Each row was made from one walk, in order. Every step used is in the known rows, and no mark comes twice. Write each row's walk.
Known rows
y a j m e v: -22.7  1.3  18.9  15.4  -21.9  3.1  -24.2  -11.6  -33.1  14.8  -4.1  28.1  18.6  18.5  13.1  -26.0  5.3  -19.1  21.2  13.7  -22.4  23.5  12.9  2.1  28.8
x v d: 11.9  12.8  24.4  8.4  10.4  -6.6  10.2  -0.9  3.3  -13.0  6.6  7.5  3.5  28.1  4.4  2.4  27.0  -2.0  -32.0  -26.9  11.2  -30.5  -20.5  -47.0  10.9
x v: 4.7  3.1  9.0  13.4  -4.6  5.0  8.9  -7.6  -11.7  -7.8  11.8  -2.5  0.4  37.7  -6.9  -3.2  27.5  -2.6  -30.1  -7.3  -0.4  -2.5  -15.6  -21.0  -0.8
d m e v: -16.4  -2.0  24.5  18.8  2.2  9.3  -10.4  -16.0  -25.5  -1.1  -3.5  27.8  37.1  12.9  -5.0  -20.5  6.8  -26.3  9.0  7.1  -3.3  5.0  30.7  11.0  15.4
j m e v x: -4.7  -0.2  27.7  43.8  -25.2  -1.2  -19.5  0.6  -12.9  3.7  6.8  33.6  13.8  5.2  23.1  -29.1  22.8  4.0  17.3  -4.3  -9.8  3.3  32.4  10.7  36.9
n v d m b: 10.2  -1.9  37.5  4.7  43.1  -16.1  -3.8  -11.8  -5.2  -3.7  -9.8  37.9  23.8  -12.9  -9.5  5.7  -0.8  -19.2  -27.5  -19.1  -14.3  -31.3  22.5  1.4  9.2
b v e m: -16.3  -10.2  30.7  45.6  -19.2  6.6  12.0  -28.4  -16.2  12.8  14.0  8.8  2.5  1.1  3.3  -21.4  21.1  -8.8  6.5  0.0  7.5  -7.7  -10.2  -7.1  31.2
v e m b k: -15.4  -2.1  28.4  4.7  5.7  -2.4  -5.5  -29.2  -14.6  26.0  -8.2  15.6  -6.9  -11.8  13.8  -29.5  24.5  15.2  -1.0  -10.9  -20.9  11.5  -3.4  8.9  22.7
x v d m b k: 5.6  6.1  28.9  -7.2  33.4  -5.3  -8.2  -25.8  -12.6  9.8  -14.7  20.6  9.4  8.8  1.4  -6.5  34.7  8.3  -32.0  -19.9  -11.4  -26.0  -9.0  -1.8  10.0
j m e: -22.0  -11.2  20.5  24.9  -30.5  -5.3  -5.6  -9.6  -14.7  22.6  -5.8  24.0  4.4  -1.8  1.4  -10.7  -0.6  -14.7  11.0  -5.4  -15.8  14.5  -2.0  7.8  17.7
m e v x: -1.7  4.7  33.6  27.6  -16.7  -1.1  -15.0  6.5  -12.6  -3.9  9.3  29.4  12.5  8.4  18.4  -28.6  22.7  2.5  13.0  -2.9  -6.2  3.4  41.7  9.3  26.7
a b v: 17.9  23.0  18.2  3.7  -2.2  -15.2  9.2  -11.8  -0.5  2.4  -1.4  -7.5  -2.5  9.0  16.4  4.4  26.4  -6.8  -25.2  9.8  5.0  -37.1  -8.9  20.6  9.7
d m e v x: -0.5  -1.7  37.6  36.1  -6.8  -2.3  -16.7  0.4  -17.1  -4.5  9.1  40.0  25.0  5.5  9.8  -24.7  19.7  -6.2  12.4  -1.6  -4.2  -8.9  43.8  12.5  26.0
n v e: 5.1  -10.0  42.3  22.4  -4.4  -3.1  26.0  -6.7  -1.9  -24.6  27.0  19.2  -2.5  6.2  -2.3  -19.9  5.6  -12.3  -23.1  -26.5  -3.2  5.4  12.3  -10.5  10.2
d m e: -14.5  -14.2  35.2  12.2  0.4  -6.6  -3.3  -10.4  -20.5  9.2  -2.3  33.9  23.4  -2.7  -16.4  -5.9  -5.4  -29.3  3.6  -1.2  -5.2  -4.6  14.2  9.3  0.9
j m: -5.3  -9.5  -12.3  30.2  -17.3  -0.9  -6.9  -11.4  -2.1  14.6  -4.3  9.0  1.8  -5.8  6.9  1.0  0.9  1.1  8.5  -3.2  -8.3  -1.0  -17.9  2.8  20.6
y a j m: -5.5  -5.2  -0.2  10.9  -20.2  -14.3  -20.5  -5.2  -17.3  24.2  -1.0  19.9  -3.7  2.5  14.4  1.1  -6.4  -5.3  18.4  10.0  -25.5  0.2  -23.3  -8.5  17.1
j m e v d: -10.1  8.7  28.1  20.5  -3.4  -0.5  -7.0  -6.8  -3.0  2.1  -8.1  26.2  20.9  8.5  18.5  -15.9  13.3  -12.5  3.3  -18.5  2.4  -12.2  4.4  -22.9  34.1
b v: 1.7  6.1  6.0  5.3  -5.3  13.7  3.6  -15.9  -5.8  4.8  -6.1  -16.9  3.4  15.8  -1.5  11.4  24.2  1.2  -17.6  9.6  15.8  -23.7  -4.9  16.5  7.1
n v x: 24.8  0.0  32.3  21.8  -1.4  -11.1  1.6  3.5  5.9  -22.6  21.3  25.9  7.1  0.6  4.4  -14.2  7.4  14.1  -15.9  -13.9  -10.4  -13.3  35.7  7.0  20.1
y v e m b: -19.5  -15.3  30.1  29.2  0.6  -1.6  -17.3  -13.5  -26.1  17.6  3.6  24.1  -2.1  -15.6  12.5  -23.0  10.7  -15.5  10.2  -3.3  -15.1  23.0  17.1  0.5  24.4
y a: -8.9  -11.9  -12.6  -6.8  11.4  0.7  -31.3  -3.8  -18.4  -7.8  0.5  5.9  -3.8  -7.3  -13.6  -0.6  -9.0  0.1  8.9  19.3  -0.8  19.6  7.0  -0.2  15.7
j a: -9.2  7.8  -14.0  6.3  0.8  4.2  -15.1  -15.6  12.9  -2.7  -10.3  -0.1  -10.4  7.6  -10.5  2.4  -9.0  9.6  3.7  -3.4  -4.9  -7.9  7.8  10.0  30.2
v d m b: 1.7  -2.6  28.6  3.7  37.4  -16.2  -10.0  -5.1  -6.9  7.8  -16.0  31.0  16.3  -15.8  -3.8  10.2  3.5  -18.6  -13.1  -15.4  -7.7  -30.8  11.9  -0.3  5.5
y a b: 13.1  10.5  5.1  -7.6  13.2  -35.9  -17.9  1.6  -8.8  -9.0  5.7  16.1  -10.4  -14.5  11.7  -8.0  -5.4  -11.1  -1.4  15.2  -13.4  -0.8  1.4  5.3  16.8

Write each row's walk
-2.5  -5.5  34.8  30.6  -14.7  1.8  22.3  -4.2  -13.3  -13.0  27.0  8.8  -12.0  31.9  2.1  -17.0  35.0  -12.3  -23.9  -27.2  5.7  3.9  -15.7  -30.1  2.9 -> x v e
5.1  3.7  32.4  34.1  -8.6  -5.1  -14.9  -9.4  -12.3  17.1  -0.7  15.5  0.9  -3.4  13.3  -7.9  34.2  12.6  -3.6  3.0  -4.5  -25.1  23.6  22.8  30.6 -> e m b v x
19.5  -5.2  31.5  14.1  37.2  -11.6  7.3  -15.6  2.1  -21.5  5.3  34.6  35.1  -4.1  -16.8  6.6  -7.3  -18.3  -24.3  -19.7  6.6  -48.6  10.0  -16.3  13.6 -> n v d m
-17.9  -15.1  27.1  41.1  -16.4  -2.7  10.4  -17.9  -12.2  10.7  18.1  20.2  1.4  -8.9  4.5  -28.4  5.4  -10.0  18.0  -6.0  -2.8  8.0  -5.9  -18.4  27.3 -> v e m
-10.4  3.8  19.2  16.3  0.8  8.1  -5.9  -27.5  -18.5  26.5  -14.4  -2.1  6.0  2.4  0.0  0.1  24.6  -3.1  -12.1  13.2  -4.2  -14.8  4.3  22.5  21.4 -> e m b v
13.7  0.4  33.0  28.7  5.1  -5.4  -14.9  -5.3  -12.2  7.0  -2.5  20.2  6.9  -1.9  6.1  5.2  33.8  5.4  -13.6  -1.2  2.5  -39.7  26.8  29.2  17.5 -> d m b v x
-5.6  3.7  19.1  5.7  -8.9  -19.5  -9.0  -1.9  -13.1  37.7  -15.2  21.9  -6.0  -3.7  20.6  0.5  4.0  -8.9  2.1  -6.2  -38.2  -1.3  -8.1  7.7  4.7 -> a j m b
16.3  12.6  25.9  18.9  29.3  -18.8  -3.4  -23.0  7.0  -6.2  -9.2  23.8  18.8  0.2  -2.6  16.4  9.9  -18.1  -19.9  -10.8  15.0  -76.4  -4.6  -1.0  30.1 -> j a b v d m
-5.9  -9.1  44.0  28.8  1.7  3.5  9.0  -15.6  -18.9  5.4  3.6  13.0  -1.9  3.8  0.0  -2.1  32.7  -20.9  -19.8  -14.4  9.5  -21.8  3.3  11.5  7.8 -> d m b v e
-10.2  -7.9  45.5  10.4  8.2  -13.2  -1.7  -5.3  -11.6  4.6  -4.9  39.3  24.4  -3.9  -11.3  -1.6  -2.9  -30.4  -2.0  -14.9  2.6  -22.8  9.1  -9.7  7.5 -> v d m e
-16.3  -4.0  15.9  13.5  8.4  -7.9  -10.9  -15.9  -16.5  26.2  -10.5  17.6  5.2  -17.4  1.7  -14.0  1.2  -5.6  6.1  4.0  -25.3  10.6  12.1  8.0  19.1 -> e m b
-0.3  12.0  31.6  11.3  14.8  -4.2  -2.2  -16.8  -2.5  15.1  -14.0  7.3  7.2  -1.1  9.2  4.2  24.4  -2.2  -17.8  -10.5  8.2  -41.1  -5.5  -11.9  28.0 -> e m b v d
0.3  0.0  20.5  9.7  18.0  6.4  -6.8  -22.8  -19.3  13.7  -17.3  3.1  15.5  4.2  -10.3  15.9  24.9  -13.2  -24.0  8.1  3.4  -33.0  8.5  31.4  5.3 -> d m b v
-10.1  4.7  32.2  48.5  -17.4  -9.8  8.4  -33.7  -5.9  11.4  12.4  14.4  -5.9  0.8  10.0  -24.1  16.6  -9.2  4.9  -2.3  -2.2  -20.3  -8.0  -0.9  49.2 -> j a b v e m
-5.6  -16.3  22.5  23.8  -10.8  10.7  -9.5  2.6  -16.0  -14.9  21.9  10.7  -11.5  2.9  14.2  -13.9  15.9  -17.3  5.1  -11.7  17.5  19.4  8.5  -12.2  8.0 -> y v e
-8.8  -2.9  41.0  20.9  -8.0  5.0  11.6  -9.1  -13.8  5.8  3.3  3.0  -14.1  7.7  7.8  -5.4  35.5  -12.1  -20.6  -15.9  7.8  -8.3  1.1  9.2  8.1 -> m b v e
6.5  15.6  29.4  -2.5  17.8  -3.5  -1.0  -6.2  2.1  6.7  -17.2  1.5  0.8  3.5  11.7  13.1  27.0  -1.7  -27.2  -16.5  12.6  -42.0  -4.5  -8.3  15.5 -> m b v d
-6.9  13.7  33.3  4.3  5.0  -0.5  -3.3  -0.7  -1.7  -6.4  -5.4  21.0  19.9  11.7  14.6  -16.4  12.0  -12.4  -0.9  -17.0  7.0  -11.2  12.8  -24.5  24.3 -> m e v d
-2.3  7.4  15.9  0.7  5.7  8.2  -3.9  -15.3  -13.2  16.1  -17.1  -10.0  -0.5  8.6  0.8  11.4  28.6  -1.8  -24.4  6.2  0.5  -17.4  6.5  28.5  5.7 -> m b v
-7.7  -4.7  48.5  13.0  5.7  -6.3  -0.1  -13.6  -15.1  7.7  -7.9  30.8  25.9  3.8  -11.3  3.4  8.8  -29.9  -10.4  -10.2  10.2  -34.2  6.0  -0.7  11.3 -> b v d m e
